What can hang from each mark
vofurob: besog miga rugizek
miga: rugizek vofurob
taliv: vofurob
bovin: miga rugizek vofurob
rugizek: besog bovin
besog: bovin miga

Each row was made from one small tree. The marks that hang from a mark follow it in brackets, in alphabetical order. Every link used is in the known rows. Write each row's tree.
Known rows
miga{vofurob}: 1.56, -3.09, -3.08, -1.07, -1.20, -0.64, 0.34, 1.24, 0.18, 1.09, -0.08, 1.44, -0.66, 0.87, -1.28, -1.94, 0.90
taliv{vofurob{besog miga}}: -1.85, -0.24, -0.33, -0.14, -1.00, -0.33, 1.00, -1.71, 1.58, 0.52, -1.35, 0.96, 0.45, 2.28, -0.30, 1.05, 2.77
rugizek{besog}: -1.52, -1.45, -1.44, -0.40, -2.37, -0.13, 1.50, 1.67, 0.96, -0.50, -1.55, 2.30, -1.12, -0.10, 0.13, 0.97, 1.10
vofurob{miga rugizek{besog bovin}}: -2.16, -0.10, 0.57, 2.22, -4.34, 2.75, 0.50, -1.42, 2.06, -1.79, -2.17, 2.06, 0.41, 2.68, 3.16, 3.51, 2.97
vofurob{besog miga}: -0.19, 0.65, -0.85, 1.25, 0.37, 0.37, 0.68, -0.97, 1.52, -0.90, -2.06, 1.06, 0.94, 2.33, 0.53, 2.13, 2.74
besog{bovin}: -0.20, -0.96, -1.77, 0.85, -2.49, -0.75, 1.19, 0.50, 0.39, 0.67, -1.26, 2.29, 0.22, 3.36, 0.90, 1.20, -0.15
rugizek{besog{miga{vofurob}} bovin}: -1.61, -2.17, -3.27, -0.80, -5.35, 1.44, 1.10, 1.40, -0.46, 0.41, -1.72, 2.40, -2.39, 1.77, 1.35, -0.52, 1.53
vofurob{miga}: 0.70, 0.09, -1.58, 0.90, -0.40, -0.23, 0.13, 0.36, 0.40, -1.31, -1.96, 1.01, 1.58, 2.07, -0.89, 0.49, 2.48
vofurob{besog{miga} rugizek}: -0.69, 0.68, -0.98, 2.21, -0.50, 1.17, 0.70, -1.33, 1.02, -1.29, -2.53, 0.78, -0.08, 1.48, 2.41, 2.59, 2.71
taliv{vofurob{rugizek}}: -1.11, -2.03, -0.01, 0.11, -2.34, -0.42, 0.30, -1.62, 1.33, 0.52, -0.45, 1.08, -0.07, 0.81, 0.07, 0.46, 1.51
rugizek{besog bovin{miga}}: -3.38, -2.62, -1.19, -0.73, -2.29, -0.06, -0.60, 1.35, -0.11, 0.07, -1.06, 2.45, -2.44, 0.98, 1.66, 2.08, 0.58
bovin{miga{rugizek{besog}}}: -1.67, -3.08, -0.76, -1.01, -1.30, -0.50, 1.30, 2.08, 0.29, 1.25, -2.01, 1.28, -1.55, -2.13, 0.20, -0.31, 2.41
bovin{rugizek{besog{miga}} vofurob}: -4.01, -0.13, -3.24, -1.47, -2.73, 0.17, 0.81, 1.30, 0.93, -1.51, -3.40, 1.07, -2.24, -0.60, 3.26, 3.06, 0.01
miga{vofurob{besog}}: 0.63, -2.61, -2.64, -0.79, -0.34, -0.19, 0.84, -0.10, 1.25, 1.41, -0.13, 1.41, -1.33, 1.20, 0.17, -0.36, 1.04
bovin{rugizek{besog}}: -2.63, -1.69, -1.17, -1.00, -1.60, -1.18, 0.64, 1.11, 0.99, -1.66, -2.77, 1.91, -1.15, -0.35, 1.74, 2.66, 0.13
taliv{vofurob}: -0.88, -2.20, -1.37, -1.29, -2.07, -1.62, 0.54, -0.11, 0.27, 1.18, -0.58, 1.29, -0.71, 0.81, -1.62, -0.68, 0.44
besog{miga{rugizek{bovin}}}: 1.07, -1.10, -1.83, 0.94, -3.59, 0.31, 0.81, -0.14, -0.85, 0.12, -3.29, 0.61, -1.76, 1.18, 1.15, 0.18, 1.32

Which tree is each row?
-2.30, 0.79, -0.42, 1.51, -0.71, -0.57, 0.93, -1.63, 1.79, -0.68, -3.15, 1.47, 1.24, 4.73, 3.77, 4.77, 1.21 | vofurob{besog{bovin{rugizek}} miga}
-2.47, -0.22, -0.75, 1.72, -4.86, 2.26, 0.75, -0.35, 0.61, -1.68, -2.76, 2.17, -1.36, 1.72, 3.47, 2.80, 2.10 | vofurob{rugizek{besog{miga} bovin}}
-1.22, -0.56, 0.54, 0.97, -2.14, 0.36, 0.36, -1.98, 1.49, -0.08, -1.21, 0.75, 1.76, 1.99, -0.08, 0.50, 3.59 | taliv{vofurob{miga rugizek}}
-2.69, -1.62, -1.67, 0.73, -1.47, 0.74, -0.51, -0.74, 1.81, 1.79, -0.21, 1.20, -0.83, 2.50, 3.69, 3.14, 0.18 | besog{bovin{miga vofurob{rugizek}}}
-0.54, -0.15, -2.95, 0.62, -4.39, 0.81, 2.58, 0.18, 0.69, 1.84, -2.82, 0.37, -1.49, 1.52, 2.52, 0.56, 0.69 | besog{bovin{vofurob} miga{rugizek}}
0.06, -1.35, -3.89, 0.28, -3.53, 0.06, 1.56, 1.47, -0.99, 1.71, -1.47, 1.88, -0.02, 3.75, 0.46, -1.42, 1.44 | besog{bovin miga{vofurob}}
-1.34, -1.62, -0.37, 0.63, -4.99, 0.53, 3.55, 0.82, 1.41, 1.71, -2.42, 2.21, -0.97, 0.94, 1.85, 0.79, 1.33 | miga{rugizek{besog{bovin}}}
-3.69, -1.93, -2.58, -1.22, -0.49, -1.60, -1.10, 0.45, 0.83, 1.18, -1.44, 1.11, -1.50, 2.16, 3.85, 3.91, -1.74 | besog{bovin{miga rugizek vofurob}}
-4.35, -1.67, 0.73, 0.55, -5.87, 0.77, 2.57, -0.99, 2.26, 1.67, -0.90, 2.81, -0.36, 2.39, 2.58, 2.00, 1.50 | taliv{vofurob{rugizek{besog{bovin}}}}
-0.72, -0.94, 0.49, 0.10, -1.77, -0.20, 2.16, -2.08, 1.70, 1.54, -2.19, 0.09, -0.07, 0.71, -0.29, -0.01, 3.74 | taliv{vofurob{besog miga{rugizek}}}
-3.17, -0.33, -2.03, -0.65, -2.14, -0.86, 0.81, 1.86, -0.31, -2.33, -3.90, 1.68, -1.02, -0.01, 1.93, 2.14, 1.11 | bovin{rugizek{besog{miga}}}
-3.90, -0.73, -0.45, 0.08, -4.53, 0.90, 1.76, -0.17, 0.73, -0.27, -2.14, 1.75, -0.64, 0.20, 1.12, 0.47, 3.23 | taliv{vofurob{rugizek{besog{miga}}}}
-2.82, -1.28, -0.59, -0.09, -2.96, -0.83, 2.03, -1.70, 1.47, 2.53, -0.72, 2.06, -0.91, 3.49, 1.37, 1.80, 0.21 | taliv{vofurob{besog{bovin}}}
-2.73, 0.41, -3.24, -0.69, -0.02, -0.28, 0.04, -0.82, 1.35, -1.19, -3.20, 0.06, -2.27, 0.61, 3.85, 4.11, -0.27 | bovin{rugizek vofurob{besog{miga}}}
-3.97, -1.81, -0.05, 1.13, -2.74, 0.80, 0.86, 0.58, 1.32, 1.03, -1.20, 2.65, 0.05, 2.08, 3.25, 2.99, 1.97 | vofurob{rugizek{besog{bovin{miga}}}}
-2.30, -1.00, -2.63, -0.60, -2.26, -0.90, 0.31, -0.38, 1.73, 0.39, -1.83, 1.28, -1.35, 2.56, 4.00, 3.91, -2.29 | besog{bovin{rugizek vofurob}}
-1.96, -1.54, 0.45, 0.43, -1.35, 0.00, 0.83, -2.88, 2.48, 1.02, -0.46, 0.93, -0.60, 0.97, 1.36, 2.00, 1.72 | taliv{vofurob{besog rugizek}}
0.08, 0.05, -1.10, 0.46, -0.81, 1.54, 1.73, -2.06, 2.98, 0.80, -2.27, -0.48, -0.85, 0.23, 1.97, 1.77, 2.53 | bovin{vofurob{besog miga{rugizek}}}
